Each row was made from one walk, in order. Every step used is in the known rows, and no mark comes twice. Write each row's walk.
(in the rows, 128 means zero)
Known rows
lebo/valid: [130 127 161 107 151 147 197 133 119  87 131 131 119 147 149 161  52 101
 101 134 120 165]
vadopi/zizopos/loga/laba/satus/lebo: [109 180 177 116  89 133 156 128 125 131 106  64 132 163 138 181  87 115
 140 134 113 133]
zizopos/lebo/valid: [130 127 170  92 151 142 187 153 127  84 135 134 144 142 120 160  62  97
  98 131 127 169]
sosokop/satus/laba/zizopos/loga: [113 143 153 136 135 165 174 172 152 101 152 118 158 174 149 172  70 124
 169 147 110 121]
sosokop/satus: [128 141 154 105 145 163 183 133  95  99 140 120 127 150 148 189  58 116
 127 138  97 173]
laba/zizopos: [126 140 165 120 136 150 180 162 119  95 152 128 112 166 150 156  56 116
 132 124  98 157]
zile/vadopi: [131 175 181 103 131 139 204 130 119 100 129 125  95 158 141 156  47 132
 131 126 116 160]
satus/laba/lebo: [120 187 174 137 125 152 185 132 154  90 145 136 123 151 139 173  45 108
 151 122 129 150]
loga/laba/satus: [121 166 170 115 114 135 182 126  85 106 109 106 122 157 139 189  65 129
 112 149  97 152]
laba/satus: [125 153 183  97 119 135 193 136 109 108 137 111 106 156 136 179  79 124
 117 143 108 162]
zile/vadopi/zizopos/loga/laba/lebo/valid/kevigi: [112 152 213 121 125 129 181 149 122  96  48 113 129 141 139 150  51 132
  90 118 176 122]
laba/lebo/valid: [118 136 185 109 137 144 188 136 131  78 123 141 120 128 141 169  46  99
  90 132 136 157]
valid/mufu: [130 181 146 114 143 161 181 133 111 107 136 115 108 152 150 148  67 114
 137 135 118 181]
sosokop/satus/laba/lebo: [115 164 159 141 130 168 178 137 136  84 141 139 145 145 137 199  54 114
 152 134 119 154]
vadopi/zizopos/loga/laba/lebo: [105 196 206 119 105 142 151 142 132 108  97  84 129 135 149 166  53 101
 114 126 142 148]
kevigi/valid: [114 168 180 101 149 135 178 121 107 112 129 127 102 140 151 153  66 112
 133 134 112 172]
sosokop/satus/lebo/laba/zizopos: [142 128 116 129 123 148 155 138 125  96 155 123 128 152 157 189  73 105
 152 115  86 125]
vadopi/zizopos: [129 162 174 118 130 155 176 146 114 104 136 102 106 153 151 162  72 100
 131 107 123 193]
kevigi/valid/laba: [114 174 165 110 149 137 193 126 134 117 139 114 121 130 164 141  65 122
 147 141 133 175]
valid/kevigi: [145 147 174 100 157 142 197 129 102 112 124 124  96 167 150 161  47 125
 126 112 119 157]
zizopos/loga/laba/satus/lebo/valid: [111 145 164 106 109 126 179 115 130 114 102  93 146 157 135 180  68 115
 110 162 111 105]
zizopos/loga: [128 178 192  85 134 139 187 131 144 120 139  95 109 156 152 154  52 107
 127 141 122 143]
sosokop/satus/laba/zizopos/lebo/valid: [116  93 131 144 151 169 174 195 135  65 148 156 192 159 117 180  80 114
 141 137 113 148]
vadopi/zizopos/loga: [123 174 197 100 124 145 173 149 143 121 131  80 112 153 154 149  73 100
 130 121 137 165]
laba/satus/lebo: [126 156 163 101 108 134 185 118 122 117 147 107 109 165 129 188  76 119
 141 133  92 146]

Which walk is each row?
[121 179 178 113 126 146 195 135 155 100 146 115 125 128 153 162  41 117
 129 131 143 164] -> valid/laba/lebo
[119 137 130 117 123 148 184 130 118 103 126 120 129 154 129 168  98 117
 125 151 116 154] -> laba/satus/lebo/valid/mufu
[128 136 126 121 141 148 203 120 158 101 150 114 140 146 155 158  48 108
 140 131 125 153] -> satus/lebo/valid/laba
[ 99 175 175 135 120 156 151 154 127  94  75  97 149 123 148 146  76  98
  98 142 168 156] -> vadopi/zizopos/loga/laba/lebo/valid/mufu
[124 153 155 137 135 153 174 184 153  86 165 139 154 173 119 157  69 113
 164 117 110 149] -> satus/laba/zizopos/lebo
[154 176 137 109 120 129 172 100 144 111 151 110  96 148 159 170  59  89
 147 106 107 133] -> satus/lebo/laba
[125 155 135 138 145 171 187 134 122  93 150 129 144 162 146 191  60 118
 163 135 103 161] -> sosokop/satus/laba
[125 145 158 113 135 147 183 188 152  98 165 118 156 152 134 146  65 123
 143 126 123 164] -> valid/laba/zizopos/lebo
[127 139 174 105 136 146 169 183 126  92 156 130 137 161 122 156  65 111
 128 121 103 161] -> laba/zizopos/lebo
[122 121 158 110 130 136 216 147 138  98 134 113 140 138 147 166  82 127
 106 157 140 159] -> lebo/valid/laba/satus
[103 160 144 132 103 146 155 141 121 117  85  78 154 153 136 161 109 112
 124 151 137 141] -> vadopi/zizopos/loga/laba/satus/lebo/valid/mufu
[147 150 133 125 118 134 163 133 145 101 159 120 105 157 160 163  65  97
 151 103  96 121] -> satus/lebo/laba/zizopos
[117 114 152 127 143 145 166 178 106  73 116 139 168 152 125 160  55 109
  98 134 107 147] -> loga/laba/zizopos/lebo/valid
[106 162 194 109 127 136 173 129 136  92  91 113 142 128 146 166  34 102
  85 153 142 121] -> zizopos/loga/laba/lebo/valid
[114 179 192  96 108 126 178 128 114 123 105  83 127 157 142 177  69 127
 113 163 113 124] -> zizopos/loga/laba/satus
[108 144 126 155 144 182 177 148 130  70 120 152 167 132 136 180  75 112
 136 151 144 161] -> sosokop/satus/laba/lebo/valid/mufu
[130 119 189 106 154 140 196 138 116  87 102 148 113 141 140 165  43 114
  88 118 148 145] -> laba/lebo/valid/kevigi
[120 152 187 100 131 141 177 166 147 112 146 106 118 166 153 145  58 115
 132 139 112 130] -> laba/zizopos/loga
[117  88 105 140 143 166 187 160 139  87 155 128 172 151 154 173  64 123
 145 142 105 144] -> sosokop/satus/lebo/valid/laba/zizopos
[136  85 169 105 164 141 183 190 115  84 122 152 144 164 122 150  67 120
 102 113 128 144] -> laba/zizopos/lebo/valid/kevigi
[123 120 154 106 119 134 192 123 124 101 134 121 123 156 130 184  80 111
 116 141 106 142] -> laba/satus/lebo/valid
[121 191 179 103 129 138 176 119 122 117 113  89 126 156 157 160  38 112
 123 147 113 131] -> zizopos/loga/laba
[110 175 197 111  99 133 165 147 113 122  96  69 129 155 144 174  90 118
 115 144 128 148] -> vadopi/zizopos/loga/laba/satus
[147 147 152 122 127 132 171 151 133  92 149 125 102 148 165 156  68 102
 128 113 112 135] -> lebo/laba/zizopos
[124 113 111 125 146 164 197 124 137  96 147 117 163 140 154 182  57 115
 139 143 115 156] -> sosokop/satus/lebo/valid/laba
[126 163 148 111 109 136 198 121 149 122 156  94 128 157 142 177  75 129
 155 140 113 149] -> valid/laba/satus/lebo
[122 112 121 138 137 151 194 154 157  92 158 125 149 156 156 149  55 116
 145 128 116 140] -> satus/lebo/valid/laba/zizopos
[155 172 166  90 131 125 170 138 141 100 145 118 118 135 138 164  72  89
 120 112 127 152] -> zizopos/lebo/laba
[129 133 169 138 153 147 200 139 143  81 111 156 130 153 138 167  46 116
 124 115 154 132] -> satus/laba/lebo/valid/kevigi
[114 183 172 100  98 127 170 110 127 131 115  79 129 166 137 184  65 123
 136 154  97 109] -> zizopos/loga/laba/satus/lebo
[124 102 166 109 148 146 177 189 129  76 143 145 153 152 121 153  69 104
 103 129 116 157] -> laba/zizopos/lebo/valid
